Every row comes from one small tree of marks. Brackets hold a mark, then the marks that hang from it, in the order of their numbers. Every link used is in the known rows. Which tree was each row made from?
Known rows
{z_311 {z_516 z_783} z_557 z_780}: [-1.39 -0.73 -5.85 -0.98 -0.48 -0.17 -0.39 -1.98 -0.33  0.82 -0.23  0.37
 -0.79  0.52  0.13 -0.79 -1.28 -0.53  1.77  2.70  0.01  1.07  0.13  0.16]
{z_212 z_780}: [ 1.46  0.08  1.24 -0.46 -1.00 -0.24  0.18 -1.46  0.60  0.26 -0.05  0.28
  0.76  0.16 -0.38 -0.03  0.22  1.20  0.85  0.12 -0.16 -1.16 -0.21  0.29]
{z_212 {z_516 z_983}}: [ 2.41  0.80  0.91  0.87  0.19  0.41  1.30  0.18  1.71 -0.18 -0.13  1.06
  2.58  0.34 -0.17  1.17  1.08  1.11  0.52 -0.29  0.37  2.33 -0.23  0.06]
{z_557 z_311 z_660}: [ 0.34  0.33 -2.84 -0.17  0.69 -0.12 -0.52 -0.23 -0.67 -0.59 -0.38  2.60
  2.10 -0.14 -0.31  0.90 -0.89 -1.27 -0.07  0.64  2.44 -0.27  0.43 -0.36]
{z_557 {z_311 {z_516 z_212 z_783 z_802}} z_660}: [ 1.60 -0.96 -3.86 -1.03  0.01 -0.68  0.93  1.51 -2.40  0.01 -1.19  4.54
  4.81  0.15 -0.37  1.56 -0.51 -0.98 -0.19  1.39  2.36 -0.64  0.24  0.71]
{z_557 {z_311 {z_516 z_212 z_783} z_780} z_660}: [ 1.18 -0.79 -6.09 -1.36  0.18 -0.73  0.74 -0.75 -0.84  0.51 -1.00  4.31
  4.72  0.25 -0.16  1.35 -1.47 -2.17  1.63  2.80  1.98  0.19  0.38  0.12]
{z_660 {z_557 {z_311 {z_516 z_802 z_983}}}}: [ 0.63 -0.32 -2.11  0.46  0.19 -0.07 -0.05  0.68 -1.54 -1.73 -0.39  3.24
  3.02  1.67 -0.29  1.77  0.87 -0.64 -1.54  0.52  0.67  2.12  0.31  0.28]
{z_802 {z_516 z_212 {z_783 z_780} z_983}}: [ 2.10 -0.63  2.76 -0.64 -0.65 -0.27  0.55  3.18  1.24 -0.24 -2.48  2.20
  4.33  2.48 -0.14  1.19  3.12  1.91 -0.04  0.72 -0.32 -0.58  0.05  0.26]
{z_557 z_311}: [ 0.56  0.33 -0.61 -0.27  0.15 -0.03 -0.56 -0.18 -0.10 -0.77 -0.13  1.53
  1.15  0.07 -0.22  0.95 -0.08 -0.57 -0.14  0.20  1.26  0.39  0.10 -0.30]
{z_802 {z_516 z_783 {z_983 z_780}}}: [ 0.60  0.42  0.95 -0.94 -0.15 -0.39  0.09  2.34 -0.53 -0.26 -1.10  1.52
  4.14  1.42 -0.24  0.56  1.28  1.53 -0.56  1.27  1.48  0.11 -0.40  0.29]
{z_983 {z_516 z_783 z_802} z_780}: [-1.53 -0.40  3.30 -1.31 -0.21 -0.44  1.68  1.83 -1.11 -0.21 -0.88  1.67
  3.14  1.98  0.08  0.49  0.53  1.34 -0.23  0.23  1.20  2.04 -0.80  1.15]
{z_557 z_660}: [-0.34  0.03 -2.16  0.06  0.54 -0.06  0.01 -0.07 -0.67  0.18 -0.25  1.13
  0.99 -0.19 -0.05 -0.13 -0.81 -0.75  0.23  0.41  1.32 -0.61  0.32 -0.07]
{z_557 {z_311 z_516 z_780} z_660}: [-1.03 -0.31 -7.13 -1.08  1.34 -0.49 -0.23 -2.80 -0.86  0.33 -0.37  3.08
  2.33 -0.43 -0.07  0.44 -2.38 -2.55  0.72  1.96  2.49  0.93  0.69 -0.04]
{z_516 z_212 z_783 z_802 {z_983 z_780}}: [ 2.00 -0.98  2.15 -1.00 -1.00 -1.05  2.45  3.65 -1.17 -0.26 -1.13  3.39
  6.09  1.30 -0.01  1.53  2.21  2.12  1.06  1.05  0.33  0.05 -1.07  1.12]
{z_311 {z_516 z_802 {z_983 z_780}} {z_557 z_660}}: [-1.40 -0.87 -5.36 -0.88  1.05 -0.81  1.39 -0.74 -3.25 -0.27 -0.14  2.74
  2.47  0.38  0.09 -0.05 -0.51  0.59  1.25  0.84  2.34  2.14 -0.12  1.20]
{z_557 {z_311 {z_516 {z_783 z_780} z_802}} z_660}: [-0.93 -1.10 -1.65 -1.53  0.06 -0.52 -0.58  0.59 -1.53 -0.32 -2.63  4.39
  3.40  1.63 -0.08  1.21 -0.06 -1.20 -0.87  1.36  2.27 -0.44  0.52  0.54]
{z_660 {z_557 {z_311 z_516 z_780}}}: [-0.83 -0.37 -4.81  0.02  0.78  0.09 -1.03 -2.85 -0.53 -0.94 -0.18  2.12
  1.31  1.62 -0.06  0.49 -1.21 -2.00 -0.16  1.81  0.89  1.75  0.57 -0.42]
{z_660 z_557}: [-0.09 -0.01  0.13  1.11 -0.04  0.46 -0.60 -0.04 -0.33 -1.08 -0.03  0.10
 -0.01  1.85 -0.05 -0.11  0.37 -0.23 -0.68  0.19 -0.46  0.24  0.18 -0.37]
{z_557 {z_311 {z_516 z_783 {z_983 z_780}}}}: [ 1.64  0.23 -0.65 -1.50 -0.38 -0.84  1.03  0.54 -1.56 -1.06 -0.68  3.66
  4.43  0.91 -0.09  2.35  0.23 -1.07  0.73  1.47  1.62  2.94 -0.35  0.44]
{z_557 {z_311 z_780}}: [-0.48 -0.10 -2.93 -0.74  0.41 -0.26 -0.80 -1.38  0.85 -0.01 -0.31  1.85
  1.61  0.22 -0.07  0.51 -0.77 -0.76  0.70  1.65  1.23  0.20  0.05 -0.43]
{z_557 {z_311 z_516 z_780}}: [-0.71 -0.30 -5.02 -1.19  0.81 -0.40 -0.33 -2.83 -0.16  0.15 -0.18  1.98
  1.24 -0.26  0.03  0.67 -1.65 -1.84  0.61  1.57  1.28  1.53  0.40 -0.04]
{z_516 z_783}: [ 0.54  0.02  0.81 -0.37 -1.09 -0.07 -0.22  1.51  0.15  0.14 -0.59  0.53
  0.74  0.51 -0.13  0.34  0.30 -0.05 -0.10  1.06 -0.21 -0.65 -0.18 -0.05]
{z_783 {z_516 z_212} z_780}: [-0.15 -1.23  3.78 -0.55  0.91 -0.03  1.95  0.21  2.26 -0.10 -2.28  1.49
  0.80  2.20  0.38 -0.26  1.86  0.94  1.10 -0.41 -1.77  0.81  0.10  0.77]
{z_783 {z_516 z_212 z_983} z_780}: [ 1.03 -1.01  4.18 -0.36  0.49 -0.26  2.78  1.52  2.88 -0.42 -2.26  2.33
  2.28  2.26  0.35  0.71  2.96  1.22  1.45 -0.26 -2.35  1.93 -0.05  0.89]
{z_783 {z_516 z_212 z_802 z_983} z_780}: [ 0.20 -1.63  4.05 -0.51  0.53 -0.46  2.65  2.49  2.26 -0.19 -2.69  2.92
  3.01  2.41  0.30  0.55  3.39  2.18  0.58 -0.32 -1.99  0.96 -0.19  1.32]
{z_311 {z_516 z_212 z_983} {z_557 z_660} z_780}: [ 0.57 -1.07 -8.16 -0.57  0.78 -0.62  2.01 -1.71 -0.69  0.55  0.20  2.55
  2.45 -0.06  0.14  0.17 -0.67 -0.49  3.32  1.96  0.53  2.26  0.37  0.57]
{z_802 {z_516 z_783}}: [ 0.04  0.29 -0.23 -0.34 -0.20  0.22 -1.31  1.77  0.14  0.40 -0.98  0.01
  1.30  0.85 -0.43 -0.33  0.29  0.92 -1.64  1.09  1.04 -1.84  0.17 -0.17]

Which tree is each row?
[-0.99 -1.86  3.66 -0.63  0.90 -0.20  1.84  1.22  1.76  0.14 -2.67  2.02
  1.57  2.31  0.32 -0.46  2.24  1.96  0.15 -0.34 -1.40 -0.29 -0.05  1.23]
{z_783 {z_516 z_212 z_802} z_780}
[ 1.78 -1.45  3.71 -0.76 -1.39 -0.69  1.72  3.99  0.59 -0.25 -2.40  3.29
  4.67  2.28  0.12  1.69  3.49  1.90  0.51  0.60 -1.19 -0.44 -0.45  0.90]
{z_516 z_212 {z_783 z_780} z_802 z_983}
[ 1.46  0.19  2.35 -0.30 -0.47 -0.28  1.53  2.04  0.18 -0.09 -1.25  2.73
  5.63  1.54 -0.20  1.28  1.48  2.53  0.15  0.80  1.58  1.38 -1.09  0.77]
{z_212 {z_516 z_783 z_802 {z_983 z_780}}}
[-0.71 -0.37  2.26 -0.83 -0.19  0.13 -1.58  1.37  0.87  0.05 -2.42  0.54
  1.30  2.34 -0.13 -0.27  1.33  1.21 -1.36  0.77  0.56 -1.63  0.31 -0.06]
{z_802 {z_516 {z_783 z_780}}}
[ 2.27 -0.37  1.43 -0.58  0.06 -0.84  2.74  1.16 -0.74 -0.66 -0.10  2.20
  4.50  0.67  0.12  1.39  1.56  1.11  1.97 -0.01  0.08  1.81 -0.73  0.69]
{z_516 z_212 {z_983 z_780}}
[-2.22 -0.74 -8.75 -0.63  1.17 -0.28 -0.16 -3.55 -1.13  0.90  0.19  0.90
 -0.57 -0.22  0.16 -1.27 -2.38 -1.23  1.92  2.00  1.47  1.17  0.64  0.15]
{z_311 z_516 {z_557 z_660} z_780}
[-0.86 -0.13 -5.10 -0.66  0.87 -0.33 -0.73 -1.42  0.24  0.17 -0.55  2.93
  2.70  0.02 -0.15  0.42 -1.50 -1.51  0.82  1.98  2.38 -0.49  0.39 -0.47]
{z_557 {z_311 z_780} z_660}
[ 2.45 -0.82 -2.66 -0.78 -0.68 -0.29  1.53 -3.10 -0.94  0.26  0.49  0.49
  0.19  0.11 -0.27 -0.29 -0.16  1.35  2.76  0.22 -0.26  0.73  0.07  0.90]
{z_311 {z_516 {z_212 z_780}} z_557}
[ 2.24 -0.70  4.03 -1.10 -1.71 -0.43  2.67  1.55  0.53  0.40 -0.82  1.90
  3.98  1.58 -0.44  0.88  1.58  2.69  0.88  0.06 -0.40  0.17 -0.55  1.38]
{z_983 {z_516 {z_212 z_780} z_783 z_802}}
[ 2.66 -0.94 -1.07 -0.16 -0.48 -0.25  0.62 -1.40 -1.66 -1.14 -0.46  3.30
  3.89  1.86 -0.60  1.20  0.56  0.81 -0.22  0.26  0.72 -0.33  0.12  0.76]
{z_660 {z_557 {z_311 {z_516 {z_212 z_780} z_802}}}}
[ 0.33 -0.17 -4.38  0.09  0.43 -0.15 -0.18 -1.55  0.04 -1.21 -0.17  3.03
  2.84  1.74 -0.09  1.45 -0.05 -1.76  0.28  1.88  0.26  2.96  0.43 -0.35]
{z_660 {z_557 {z_311 {z_516 z_983} z_780}}}
[ 1.36 -0.97  1.33 -0.68  0.12 -0.99  2.69  2.15 -1.34 -0.40 -0.52  2.77
  5.16  0.78  0.08  1.18  1.86  2.17  1.11 -0.04  0.47  0.68 -0.86  1.19]
{z_516 z_212 z_802 {z_983 z_780}}
[ 3.86  0.90  2.13  0.39 -0.90  0.14  1.45 -1.26  2.38  0.07 -0.23  1.20
  3.44  0.42 -0.53  1.16  1.33  2.38  1.39 -0.21  0.18  1.26 -0.44  0.36]
{z_212 {z_516 z_983} z_780}
[ 0.72  0.19 -3.66 -1.23  1.20 -0.92  1.27 -0.99 -2.52 -1.04 -0.30  4.25
  4.69  0.13 -0.07  1.84 -0.76 -1.73  0.93  0.81  3.08  2.87  0.10  0.52]
{z_557 {z_311 {z_516 {z_983 z_780}}} z_660}
[ 1.86 -0.41 -4.51 -0.63  1.01 -0.44  1.30 -0.97 -2.02 -0.35 -0.22  3.54
  3.32 -0.47 -0.21  1.42 -1.16 -1.88  0.77  0.36  2.08  1.01  0.63  0.30]
{z_557 {z_311 {z_516 z_212}} z_660}
[-0.68 -0.11 -2.74  0.37  0.36  0.24 -1.39 -1.40  0.56 -1.10 -0.37  2.06
  1.67  1.95 -0.14  0.41 -0.32 -0.93 -0.15  1.79  0.82  0.39  0.24 -0.82]
{z_660 {z_557 {z_311 z_780}}}
[-0.48 -0.35 -6.41 -1.31  0.26 -0.59 -0.49 -1.30 -0.69  0.50 -0.96  3.58
  3.05  0.19 -0.19  0.88 -2.06 -2.61  0.64  3.01  2.37  0.24  0.50 -0.11]
{z_557 {z_311 {z_516 z_783} z_780} z_660}
[-0.48 -0.76 -4.57  0.00  0.41 -0.29 -0.19 -0.59 -0.58 -1.00 -0.55  3.62
  3.62  1.79 -0.15  1.28  0.33 -0.78 -0.73  1.88  0.69  1.88  0.23  0.15]
{z_660 {z_557 {z_311 {z_516 z_802 z_983} z_780}}}
[-0.30 -0.35 -4.05 -0.29 -0.34 -0.01 -1.24 -1.29 -0.40 -0.79 -0.77  2.58
  2.05  2.14 -0.16  0.85 -0.91 -2.08 -0.19  2.87  0.71  1.09  0.36 -0.44]
{z_660 {z_557 {z_311 {z_516 z_783} z_780}}}
[-1.72 -0.99  4.92 -1.08 -0.58 -0.12  0.96  2.02  0.65 -0.24 -2.18  1.52
  1.71  2.92  0.16  0.57  1.73  1.20 -0.66 -0.22 -0.23  1.54 -0.16  0.89]
{z_983 {z_516 {z_783 z_780} z_802}}
[ 3.23 -0.22 -1.85  0.58  0.17 -0.11  1.41  0.27 -1.09 -1.97 -0.03  3.29
  3.83  1.62 -0.20  2.44  1.17 -1.07  0.28  0.35 -0.08  2.99  0.37  0.05]
{z_660 {z_557 {z_311 {z_516 z_212 z_983}}}}
[-0.43 -0.73 -4.58 -1.12  0.40 -0.80  0.43 -0.54 -0.20  0.09 -0.53  3.40
  3.55 -0.04 -0.09  1.45 -0.05 -0.60 -0.07  1.71  1.09  1.72  0.13  0.54]
{z_557 {z_311 {z_516 z_802 z_983} z_780}}
[ 3.77  0.07  0.88 -0.42 -0.57 -0.38  1.24  0.67  1.02  0.20 -0.47  1.34
  4.22  0.59 -0.71  0.74  2.03  2.88  0.64 -0.02  0.17 -1.15 -0.04  0.50]
{z_802 {z_516 {z_212 z_780} z_983}}
[ 1.13 -0.29 -1.40 -1.18 -0.29 -0.61  0.30  0.83 -0.45 -0.94 -2.24  4.77
  4.12  1.63 -0.05  2.32  0.78 -1.98  0.40  1.50  1.33  1.74  0.57  0.19]
{z_557 {z_311 {z_516 {z_783 z_780} z_983}} z_660}
[-2.15 -0.55 -6.77 -0.22  0.78 -0.13 -0.62 -2.14  0.02  0.71  0.02  0.82
 -0.12  0.30  0.07 -1.31 -1.55 -0.11  2.11  2.07  1.43 -0.27  0.34 -0.22]
{z_311 {z_557 z_660} z_780}
[-0.14 -1.46  5.14 -1.08 -0.70 -0.27  2.25  2.56  0.55 -0.21 -2.21  2.32
  3.28  2.99  0.16  1.01  2.37  1.74  0.29 -0.36 -0.71  1.40 -0.30  1.18]
{z_983 {z_516 z_212 {z_783 z_780} z_802}}
[ 0.17 -0.87  3.54 -1.27 -0.29 -0.64  3.02  2.29 -1.26 -0.23 -0.85  2.39
  4.68  1.90  0.07  0.83  1.14  1.83  0.72  0.00  0.81  1.91 -0.86  1.42]
{z_983 {z_516 z_212 z_783 z_802} z_780}
[ 1.66  0.27 -2.21 -0.51  0.21 -0.39  0.80 -0.25 -0.61 -0.91  0.00  2.53
  2.23 -0.30 -0.15  2.05  0.18 -1.41  0.00  0.36  0.75  2.92  0.31  0.16]
{z_557 {z_311 {z_516 z_983}}}
[-2.26 -1.53 -3.39 -1.06 -0.10 -0.31 -0.44 -0.16 -1.79  0.19 -2.11  2.28
  0.54  1.83  0.12 -0.59 -0.08  0.10  0.52  1.43  1.24 -0.19  0.43  0.77]
{z_311 {z_516 {z_783 z_780} z_802} {z_557 z_660}}
[-1.42 -0.59  2.20 -0.76  1.00 -0.64  2.12  1.70  0.50 -0.14 -1.36  2.22
  2.78  1.45  0.18 -0.07  1.49  1.86  0.02  0.28 -0.18  1.61 -0.68  1.32]
{z_783 {z_516 z_802 {z_983 z_780}}}
[ 0.98 -0.29 -3.69 -0.86 -0.33 -0.70  0.53  2.20 -1.65 -0.31 -1.20  4.67
  4.80  0.22 -0.37  2.07  0.06 -1.21 -0.79  1.73  2.14  0.62  0.27  0.57]
{z_557 {z_311 {z_516 z_783 z_802 z_983}} z_660}
[ 3.16 -0.56 -4.65 -0.54 -0.45 -0.66  2.48 -1.85 -1.01  0.10  0.26  2.54
  2.68 -0.11 -0.35  0.62  0.22  0.90  3.32  0.74  0.35  1.28  0.26  0.98]
{z_311 {z_516 {z_212 z_780} z_983} {z_557 z_660}}
